Each row was made from one walk, in order. Every step used is in the known rows, and no mark comes twice. Write each row's walk.
(in the rows, 128 means zero)
Known rows
u, c, s, z: [135 123 115 126 113 107 168  92 142 120 159 168 114 171 122  73  99]
c, s, z: [114 117 120 117  89 118 171  88  76 101 187 151 102 141 123  99  94]
w, s, z: [104 130 117 115  89 117 199 149  61  93 157 160 119 144 102 100  95]
u, w, s: [139 131 113 119 117 116 179 147 136  93 115 157 145 140 151  73 111]
z, s: [109 143  84 113 105 101 161 162  90 139 166 148 121 140 156  73 105]
l, w: [121 121  95 116 111  90 136 149 148  64 165 117 153 123  90  71 105]
u, c, s, z, l, w: [152 129 119 130  87  89 122  69 186 101 135 156 138 156 118  74 103]
l, w, u: [134 123 102 125 109  97 112 135 160  82 137 126 172 134 122  73 101]
s, z, u, w: [146 108 114 120  71 118 147 119 145  85 184 100 146 124 141 109 109]
l, z, u, w, g: [186 115 116 117 104 101  76 179 133  60 147 109 187 122 177  75 128]
s, z, u, c: [139 116 110 122  84 107 155 132 153 108 172 120 144 153 134  93 100]
l, z: [136 120  98 113 125  99 137 157  97  78 178 113 160 120 132  65 102]
u, c, s, z, l, w, g: [166 128 121 128  84  90  94  92 162  81 120 177 138 161 114  71 114]
s, z, u, w, g: [161 107 116 118  66 119 118 140 120  63 172 120 146 130 136 108 119]
s, z, g: [117 119 100 114  91 126 139 138 101  92 206 112 106 145  79  93 110]
c, s: [116 124 115 115 115 111 167 105  95 112 152 156 116 144 166  77  95]
w, s: [106 136 113 113 113 111 195 165  80 105 122 167 133 147 144  77  96]

Write each row's walk
[111 130 117 119  87  96 161 159 103  64 156 142 137 137  59  96 107] : l, w, s, z
[141 124 129 129  58 105 107  52 135  97 134 147 142 131 147 104  95] : c, s, z, l, w, u
[129 133 128 122  86 108 179 161 118 116 128 156 140 168 141  96 101] : w, s, z, u, c
[120 129 128 120  70  93 143 171 118  73 148 126 151 137  96 108 109] : l, w, s, z, u
[112 129 130 116  70 115 180 162  73 104 146 142 134 144 143 113  97] : w, s, z, u
[158 129 123 136  88 113 125  54 170 141 106 175 149 167 185  77  88] : w, u, c, s, z, l
[137 125 117 121  94 121 186 129 118  83 148 151 133 138 112  93 110] : u, w, s, z
[146 128 117 127  89 105 150  62 157 124 132 166 125 160 152  74  94] : u, c, s, z, l
[117 135 120 117  61 114 180 115  78  98 129 160 131 132 135 102  90] : w, s, z, l
[165 136 119 135  91  89  86  69 216 116  77 157 175 150 182  62  99] : z, l, w, u, c, s
[152 130 122 134 113 122 110 102 167 145 131 165 127 192 147  73 107] : w, u, c, s, z, g
[117 134 118 119  90 103 126 175 119  71 158 134 126 151  49  93 121] : l, w, s, z, g
[130 120 102 120  55  97 130  90 138  62 169 112 147 108  88  98  97] : s, z, l, w
[146 127 125 122 111  99 139 125 173 138 121 147 146 169 208  71 104] : z, u, c, s
[172 115 114 118 109 100 106 158 158  80 156  88 187 115 181  76 117] : l, z, u, w
[150 125 121 137 106  95 109  99 186 100 135 155 153 167 105  76 105] : l, w, u, c, s, z
[136 133 126 126  86  86 139 168 163  86 128 141 157 160  94  90 114] : l, w, s, z, u, c
[140 121 108 128  54 103 109  80 149  77 150 120 163 116 113 100  93] : s, z, l, w, u
[146 112 134 122  75 119 142  87 130 103 169 128 126 138 169 110 108] : c, s, z, u, w
[123 116 133 117  71 115 152  99  91 110 179 132 117 140 163 113  98] : c, s, z, u
[125 119 101 117  57 114 158  80 107  86 171 123 134 114 126 100  87] : s, z, l
